Known rows, with every step that occurs:
A X F R H: [-1.00  6.21  4.26  4.85 -0.98 -0.21  1.44  1.26  2.54 -1.67 -2.64 -1.58
  0.86 -1.03  4.58 -4.05 -0.20  0.19 -2.50  0.31 -0.28 -1.34 -0.32  0.62
 -0.89]
R H G X A: [-3.48  2.00  0.21 -0.99 -0.39 -2.17  0.15 -1.22  1.81 -1.54 -2.65 -0.23
 -1.74 -0.50  3.25 -1.59 -5.50  1.20 -1.51  2.14 -4.18  0.33  1.18  0.71
  3.06]
F R H: [-1.88  3.95  2.67  2.71 -3.30  1.03  1.48 -0.26  3.72 -2.31 -3.10 -0.82
 -0.97 -0.96  3.34 -1.92 -1.73  0.43 -0.62  0.12 -0.48 -1.96 -0.47  1.52
  0.40]
B F R H G X: [-2.92  2.73  4.71  0.42 -4.28 -0.40  1.58  0.37  4.04 -5.16 -3.43 -2.26
  0.04 -1.75  2.46 -4.80 -3.57  1.44  1.05  4.38 -1.64  0.61  0.83  1.40
 -0.93]
F B A: [-3.47  1.38  6.34  1.99 -1.37 -2.97  3.37  0.57  1.47 -3.58 -0.08 -2.38
 -2.09  0.39  1.66 -3.99 -2.84 -0.67  0.21  4.94  3.61 -0.66  2.75  2.83
 -0.24]
F B: [-5.03  2.22  3.31  2.18 -0.61 -3.08  4.60  0.09  1.92 -1.48 -0.40 -2.22
 -1.05 -0.71  1.92 -3.91 -3.17  0.10  0.38  2.92  3.28 -1.17  2.39  2.06
 -0.29]
A X: [-1.11  4.92  3.28  2.92  0.02 -2.59  1.79  1.23  0.79 -1.07 -3.07 -3.35
  0.15 -0.33  3.57 -3.12 -0.64 -0.47 -0.15  2.09  3.11 -0.51 -0.61  0.29
 -0.80]
M G H: [-1.23  3.78 -2.47  3.18 -0.42  2.07  1.98 -0.84  0.66 -3.77 -3.18 -2.55
  0.88 -1.84  3.23 -2.98 -8.10 -2.80  0.28  2.25  2.37 -1.64  2.34 -0.57
  0.17]
R H G X: [-4.02  1.87  0.69 -0.85 -0.27 -2.93  0.52 -0.90  1.79 -1.74 -3.10 -0.34
 -1.54 -0.46  4.09 -1.55 -5.04  0.46 -1.37  2.25 -4.30  0.91  0.54  1.01
  2.87]
R H G: [-4.63  2.40 -0.24  0.93 -0.58 -2.57  1.35 -1.48  1.66 -2.00 -2.98 -1.29
 -1.98  0.39  3.07 -2.00 -4.07  0.44 -2.02  1.06 -3.46  1.03  0.87  0.91
  2.22]
R H: [-2.05  2.53  1.85  2.08 -0.43 -1.76  1.11 -1.24  1.77 -1.59 -2.91 -2.09
 -1.53 -0.24  2.47 -1.40 -3.05 -0.53 -2.00  1.32 -1.16 -0.37 -1.02  0.45
  2.44]
A R H G X: [-2.78  2.44  2.98  1.48 -2.11  0.22  2.09  0.08  3.52 -0.78 -0.20  0.23
 -1.14 -0.37  4.29 -2.17 -3.45  3.24 -1.24  1.05 -3.70 -0.43  1.31  3.17
  1.52]
M G: [-0.31  3.86 -1.39  2.31 -1.00  1.93  1.60 -1.27  1.73 -2.10 -2.65 -2.19
  0.60 -0.87  2.44 -2.80 -6.57 -2.57  0.96  2.94  2.30 -1.86  1.78  0.35
 -0.40]
G X: [-0.56  1.31  3.92 -1.92 -1.00 -2.36  1.08  0.71  1.00 -1.11 -2.84 -0.10
  0.61 -1.94  4.63 -1.72 -4.57  0.05  2.15  5.31  0.56 -1.27 -0.02  1.47
  0.78]
H G X F B Q: [-5.08  1.28  2.66 -0.78 -1.08 -2.97  2.93  0.27  1.47 -2.22 -1.81  1.10
 -0.07 -1.10  5.29 -4.52 -5.44  1.65  1.15  5.12 -3.32  0.64  4.35  2.59
 -0.01]
B F R H G: [-3.35  3.13  3.97  1.64 -4.45 -0.25  2.10 -0.05  3.93 -5.35 -3.41 -2.90
 -0.28 -1.16  1.73 -5.11 -2.92  1.43  0.64  3.59 -1.07  0.71  1.04  1.32
 -1.40]
H G X F: [-4.45  1.91  0.70 -1.56 -1.36 -2.72  2.00  0.00  0.97 -1.99 -2.29  1.35
  0.41 -0.85  5.37 -3.67 -5.40  1.80  0.62  3.94 -3.34  0.65  3.31  2.17
 -0.31]
R F B A: [-2.81 -1.11  5.63  3.14 -0.77 -2.01  1.72  0.29  2.12 -4.09 -1.59 -3.90
 -1.77  1.09  0.99 -3.62 -2.85 -0.80 -0.41  6.39  3.90  0.24  1.25  3.05
 -0.70]
Q B F R H G: [-5.45  2.21  4.59  2.05 -5.57 -3.15  3.32 -0.68  4.34 -2.53 -2.19 -1.27
 -0.86  0.26  3.75 -2.62 -2.66  1.06 -0.35  3.76  0.43  2.40  3.30  2.10
 -1.96]
Q B F R: [-4.09  2.29  5.68  2.49 -5.89 -2.69  3.76 -0.31  4.07 -2.36 -1.96 -1.59
 -0.18 -0.05  3.45 -2.77 -2.07  0.83  0.60  4.49  2.74  1.50  2.88  2.17
 -2.87]
H G X A B: [-3.99  1.54  0.48 -2.55 -1.70 -2.73  1.84 -0.22 -0.07 -1.20 -1.23  0.57
 -0.87 -0.18  4.08 -3.41 -5.83  1.66  1.30  3.91 -1.30  0.71  3.62  1.15
  0.56]
H G X A: [-3.73  1.77 -0.45 -2.85 -1.47 -2.36  1.22 -0.38  0.73 -1.59 -2.25  0.67
 -0.64 -0.60  3.67 -2.95 -6.24  2.52  1.57  4.18 -1.84  0.06  3.66  1.61
  0.31]
M G X A R: [ 1.54  3.43 -0.06  0.02 -1.28  3.60  0.09 -0.59  2.64 -1.17 -1.32 -0.35
  0.92 -2.10  2.89 -2.40 -8.40 -0.46  1.50  4.06  0.72 -3.16  2.56  0.76
  0.73]
R F B: [-3.89 -0.56  3.55  3.28 -0.18 -2.12  2.56 -0.09  2.44 -2.49 -1.85 -3.81
 -1.10  0.31  1.14 -3.50 -3.20 -0.25 -0.26  4.96  3.72 -0.11  0.89  2.51
 -0.75]
X A: [-0.10  3.10  0.35  0.99 -1.86  0.69  1.18 -1.40  0.80 -1.09 -1.47 -1.61
 -0.91 -0.27  0.05 -2.71 -4.20  2.06  0.54  2.78  2.62 -2.60  2.29  0.31
 -0.09]

Rows:
[-2.23  6.18  3.23  4.27 -0.97 -0.69  1.56  1.15  2.46 -1.84 -2.62 -1.19
  0.66 -0.78  4.87 -4.32 -0.72  0.66 -2.49  0.18 -1.35 -0.63  0.54  0.87
 -0.98]
A X F R H G
[ 0.21  3.39  1.66  2.28 -2.33  2.61  1.03 -1.19  2.77 -0.47  0.30 -0.90
 -1.43 -0.27  0.46 -2.35 -3.80  3.80 -1.25  0.96 -0.11 -2.86  2.05  1.40
  1.19]
X A R H
[-2.48  2.71  6.56  4.49 -2.08 -0.16  3.60  0.43  2.42 -3.12  1.12 -0.12
  0.01 -0.29  3.11 -5.37 -2.48  1.16 -2.04  3.17  0.02 -1.51  3.46  3.33
 -1.24]
X F B A R
[-0.67  1.87  2.59  2.89 -2.22  2.42  1.76 -0.58  3.03 -0.94  0.87 -1.76
 -1.27  0.03 -0.19 -3.38 -3.93  3.96 -0.40  2.76  2.23 -2.74  3.08  2.41
 -0.40]
X A R F B
[-2.09  4.88  6.12  5.20  0.36 -2.01  3.20  1.43  1.85 -1.45 -1.50 -2.47
  0.54 -1.07  4.02 -5.36 -0.70 -0.20 -1.27  2.72  1.35 -0.87  1.50  0.96
 -1.04]
A X F B Q
[-4.35  2.41  0.97 -1.31 -2.27 -1.79  2.03  0.29  1.75 -2.23 -2.43  1.80
  0.51 -1.06  5.64 -3.77 -4.99  2.11  0.77  3.36 -3.48  0.13  3.35  2.48
 -0.70]
H G X F R
[ 0.32  3.41  1.74  2.11 -2.85  2.55  1.78 -0.79  2.31 -0.49  0.46 -0.86
 -0.86 -0.23  0.49 -2.88 -3.68  4.08  0.16  1.74  1.62 -3.12  2.81  1.84
 -0.32]
X A R
[-2.68  3.62  1.38  0.47 -3.31  1.02  0.67 -0.25  3.74 -2.17 -2.78  0.50
 -1.21 -1.13  3.55 -2.08 -3.67  1.85 -0.30  0.78 -2.58 -1.65  1.23  1.63
  0.87]
F R H G X A
[-3.26 -1.26  5.67  4.18 -0.17 -1.74  2.90  0.07  2.70 -2.92 -2.15 -4.16
 -1.37  0.14  1.37 -4.09 -2.83 -0.60  0.80  6.60  3.31  0.00  1.66  2.65
 -0.51]
R F B Q
[ 1.54  2.58  1.75  0.42 -1.02  2.37  0.60 -0.64  1.30 -1.31 -1.46 -0.97
  0.37 -1.85  3.16 -3.17 -8.07 -2.59  2.15  5.40  1.49 -2.21  2.78 -0.27
  1.23]
M G X A B Q
[-1.05  3.36  0.63  1.71 -2.38  2.17  1.17 -1.27  2.68 -0.64  0.30 -0.51
 -1.69  0.05  0.79 -2.60 -4.32  4.31 -1.27  0.85 -1.21 -2.15  2.91  1.60
  1.06]
X A R H G
[-4.26  1.12  6.47  3.35 -0.61 -2.59  5.03  0.24  2.33 -2.07 -0.82 -2.61
 -1.58 -0.95  2.18 -4.66 -2.84 -0.33  1.86  5.24  2.69 -1.04  3.30  2.29
  0.11]
F B Q
[-3.49  1.14  6.26  2.31 -4.66 -3.04  2.53 -0.43  2.96 -1.72 -0.06 -0.03
 -2.42  2.23  4.49 -0.96 -2.14  0.94 -1.64  3.99  0.46  1.99  3.79  3.71
 -0.53]
Q B A R H G
[ 0.22  1.40  4.23 -1.93 -1.54 -1.43  0.94  0.33 -0.14 -0.18 -0.58  0.01
 -0.22 -1.40  3.40 -2.55 -5.12  0.28  1.58  4.83  1.55 -1.53  1.11  0.21
  1.44]
G X A B
[-4.55  1.51  0.23 -2.54 -1.29 -3.43  1.92  0.07  0.71 -1.84 -2.85  0.48
 -0.31 -0.56  4.89 -2.89 -5.45  1.48  1.73  4.22 -2.03  0.86  2.82  2.03
  0.09]
H G X
[-0.37  2.61  4.97  0.05 -2.00 -0.04  0.60  0.73  2.83 -1.63 -2.43  1.73
  1.40 -2.70  5.74 -2.62 -4.10  0.66 -0.21  3.52 -2.73 -2.10  0.21  1.77
  0.74]
G X F R H
[-3.69  1.81  1.18 -0.76 -0.64 -2.64  0.74 -1.02  0.93 -1.13 -1.65 -0.35
 -2.01 -0.11  3.60 -2.14 -5.12  0.34 -1.69  1.90 -3.59  1.01  1.14  0.29
  3.37]
R H G X A B
[-1.32  2.96  3.73  3.49 -2.20  1.10  2.42 -0.20  3.63 -0.68 -0.11 -1.01
 -1.07 -0.23  3.13 -2.03 -2.04  2.54 -1.65  0.39 -1.64 -1.36  0.17  2.79
  1.18]
A R H
[-2.54 -0.23  6.15  3.59 -0.19 -2.35  1.47  0.87  2.09 -3.81 -1.77 -4.41
 -1.63  1.06  1.32 -3.81 -2.26 -0.96 -0.80  6.13  4.16  0.37  0.89  2.72
 -0.81]
R F B A X
[ 1.03  4.04  7.80  3.65 -2.13 -0.48 -0.11  1.36  1.47 -4.68 -2.21 -1.96
 -1.11  0.76  3.59 -3.63 -0.34 -1.01 -2.05  3.76  0.74 -0.44  0.37  1.76
 -0.46]
B A X F R H
[ 1.00  0.97  4.07 -1.22 -1.70  0.84  0.02  0.54  2.36 -0.67 -0.95  0.17
  0.08 -1.69  2.95 -2.01 -5.35  2.81  1.40  5.24  0.33 -2.48  1.28  2.09
  0.92]
G X A R F
[-3.28  3.43  1.95  0.68 -3.24  0.15  1.16  0.02  3.72 -2.37 -3.22  0.41
 -1.00 -1.14  4.47 -2.05 -3.11  1.10 -0.22  0.85 -2.69 -1.09  0.58  1.92
  0.72]
F R H G X
[-3.33  1.62  7.25  2.88 -1.71 -1.61  3.32  0.75  2.86 -3.21  1.14 -1.86
 -2.51  0.41  1.96 -3.76 -2.59  0.58 -1.05  3.65  1.66 -0.81  2.62  3.57
  0.66]
F B A R H
[-2.65  0.82  5.01  4.34 -1.97  0.82  3.48  0.67  4.03 -1.34  0.71 -2.18
 -0.82  0.18  2.18 -3.53 -2.21  2.74 -0.39  2.96  1.81 -1.16  1.61  4.21
 -0.96]
A R F B
[-3.63  3.81  1.25  1.89 -3.37  0.42  1.73 -0.39  3.67 -2.51 -3.11 -0.26
 -1.30 -0.51  3.77 -2.34 -2.44  1.09 -0.65 -0.06 -2.04 -1.04  0.81  1.88
  0.20]
F R H G
[-4.18  2.27  5.64  2.65 -5.53 -2.73  3.21 -0.59  4.38 -2.26 -2.18 -1.65
 -0.60 -0.05  3.45 -2.36 -2.16  0.62 -0.37  3.87  1.48  1.69  2.36  1.87
 -1.84]
Q B F R H
[-2.14  3.18  4.96  2.29 -4.42  0.28  1.98  0.08  3.99 -5.20 -3.37 -3.29
 -0.06 -1.46  1.41 -4.81 -2.47  0.92  0.66  3.69  0.04  0.03  0.12  1.11
 -1.35]
B F R H
[-2.61  2.76  3.27  2.15 -2.14  0.72  2.19  0.04  3.69 -0.95  0.13  0.83
 -0.63 -0.54  4.58 -2.77 -3.43  3.45 -1.98  0.81 -4.61 -0.59  1.70  3.30
  1.30]
A R H G X F
[-0.71  3.01  3.83  1.80 -4.03  0.59  2.38 -0.61  0.54 -2.05  0.30 -2.42
 -1.07 -0.05  0.31 -5.10 -3.15  0.88  0.60  2.98  3.40 -1.01  2.36 -0.44
 -0.77]
X A B F R
[-0.57  2.64  2.23  1.67 -2.34 -0.39  2.32 -1.05 -0.81 -0.27  0.63 -1.87
 -1.46  0.54  0.85 -3.75 -3.34  0.32  0.01  2.18  3.72 -1.32  2.20 -0.57
  0.31]
X A B
[-2.41  0.98  6.47  2.02 -4.30 -3.93  2.46 -0.45  1.67 -2.00 -1.24 -0.88
 -1.79  1.95  3.95 -0.90 -1.86 -0.83 -0.40  5.35  3.49  1.46  3.13  2.73
 -1.34]
Q B A
[ 0.97  3.50  7.53  3.22 -1.65 -1.38  0.44  1.33  0.30 -4.51 -2.01 -2.38
 -0.72  1.04  3.28 -3.97 -0.66 -1.05 -1.25  4.89  2.01 -0.20  0.89  1.79
 -1.17]
B A X F
[-3.80  3.11  3.79  4.07 -1.06 -1.19  4.19 -0.23  2.07 -1.88 -0.03 -0.35
  0.70 -1.07  3.11 -5.20 -3.00  0.70 -1.73  2.20  0.26 -1.57  2.90  2.07
 -1.13]
X F B
[-1.49  4.32  3.24  4.46 -2.94  1.67  1.99 -0.51  3.36 -2.44 -1.99  0.63
  0.73 -1.27  4.10 -3.80 -1.98  0.90 -2.50  0.29 -2.44 -2.15  0.89  1.74
 -0.68]
X F R H
[-1.77  0.81  7.63  3.79 -2.19 -2.71  4.87  0.11 -1.22 -1.01 -0.17 -2.67
 -1.61  0.68  3.89 -4.82 -1.03 -2.92  1.71  4.53  3.28  1.00  1.31  0.18
  0.44]
A B Q
[-1.53  1.22  6.76  0.31 -0.69 -1.78  2.40  1.02  2.09 -1.50 -1.30  0.84
  1.09 -2.67  5.13 -3.95 -4.65  0.37  1.08  6.02 -1.17 -1.63  2.08  2.13
  0.66]
G X F B Q
[-0.32  1.89  4.56 -0.54 -1.14 -1.39  1.14  0.66  1.32 -1.35 -2.16  1.17
  1.71 -2.33  5.32 -2.97 -4.55  0.54  0.54  4.90 -1.24 -1.60  0.74  1.62
  0.27]
G X F
[-3.54  1.02  1.97 -1.97 -1.68 -2.57  2.10 -0.13  0.10 -1.48 -1.47  0.37
 -1.17 -0.33  4.20 -3.83 -5.65  1.45  2.03  5.11 -1.61  0.77  4.14  1.28
  0.70]
H G X A B Q
[ 0.77  1.93  3.83 -1.49 -1.59  0.65 -0.06  0.25  2.37 -0.37 -0.82  0.70
 -0.24 -1.97  3.16 -1.60 -5.40  2.70  0.69  4.00 -1.14 -2.59  1.09  1.61
  2.09]
G X A R H
[ 0.57  3.05  0.01 -0.17 -0.62  1.49  0.51 -0.43  1.91 -1.72 -2.79 -0.90
  1.24 -2.10  3.88 -2.21 -7.91 -2.53  1.85  4.63  1.00 -2.10  1.43  0.48
  0.52]
M G X
[-1.96  3.20  5.05  2.00 -4.96  0.27  2.80  0.42  3.52 -5.20 -3.24 -3.24
  0.52 -1.46  1.55 -5.41 -2.22  1.19  2.05  4.45  1.81 -0.25  0.87  1.45
 -2.83]
B F R
[ 0.39  2.03  1.98  2.70 -2.50  2.89  1.05 -0.78  2.70 -0.95  0.08 -1.69
 -1.01  0.20  0.11 -2.92 -3.69  4.00 -0.25  2.78  1.95 -2.70  2.41  2.14
 -0.49]
X A R F
[-3.23  2.56  7.10  2.62 -0.61 -3.40  3.03  1.44  1.42 -3.44 -0.26 -3.07
 -1.86  0.37  2.13 -4.27 -1.83 -0.87 -0.35  4.55  3.96 -0.41  2.20  2.36
 -0.32]
F B A X
[-5.02  1.97  1.51  0.10 -0.02 -2.94  1.31 -0.72  2.32 -1.80 -1.95  0.20
 -1.29 -0.83  4.30 -2.66 -5.19  0.68 -2.36  2.01 -4.93  0.74  1.56  1.37
  2.79]
R H G X F B
[-1.95  2.44  7.43  3.37 -3.56 -3.91  2.14  0.33  1.83 -1.87 -1.14 -0.96
 -1.13  1.70  4.77 -1.79 -0.86 -0.81 -1.70  4.73  2.87  1.53  2.96  2.34
 -1.71]
Q B A X F
[-2.31  0.28  6.43  4.88 -1.98  1.00  3.70  0.71  4.19 -1.60  0.45 -2.36
 -1.08  0.06  2.31 -3.96 -2.01  2.48  0.33  4.14  1.54 -1.10  2.02  4.34
 -0.86]
A R F B Q
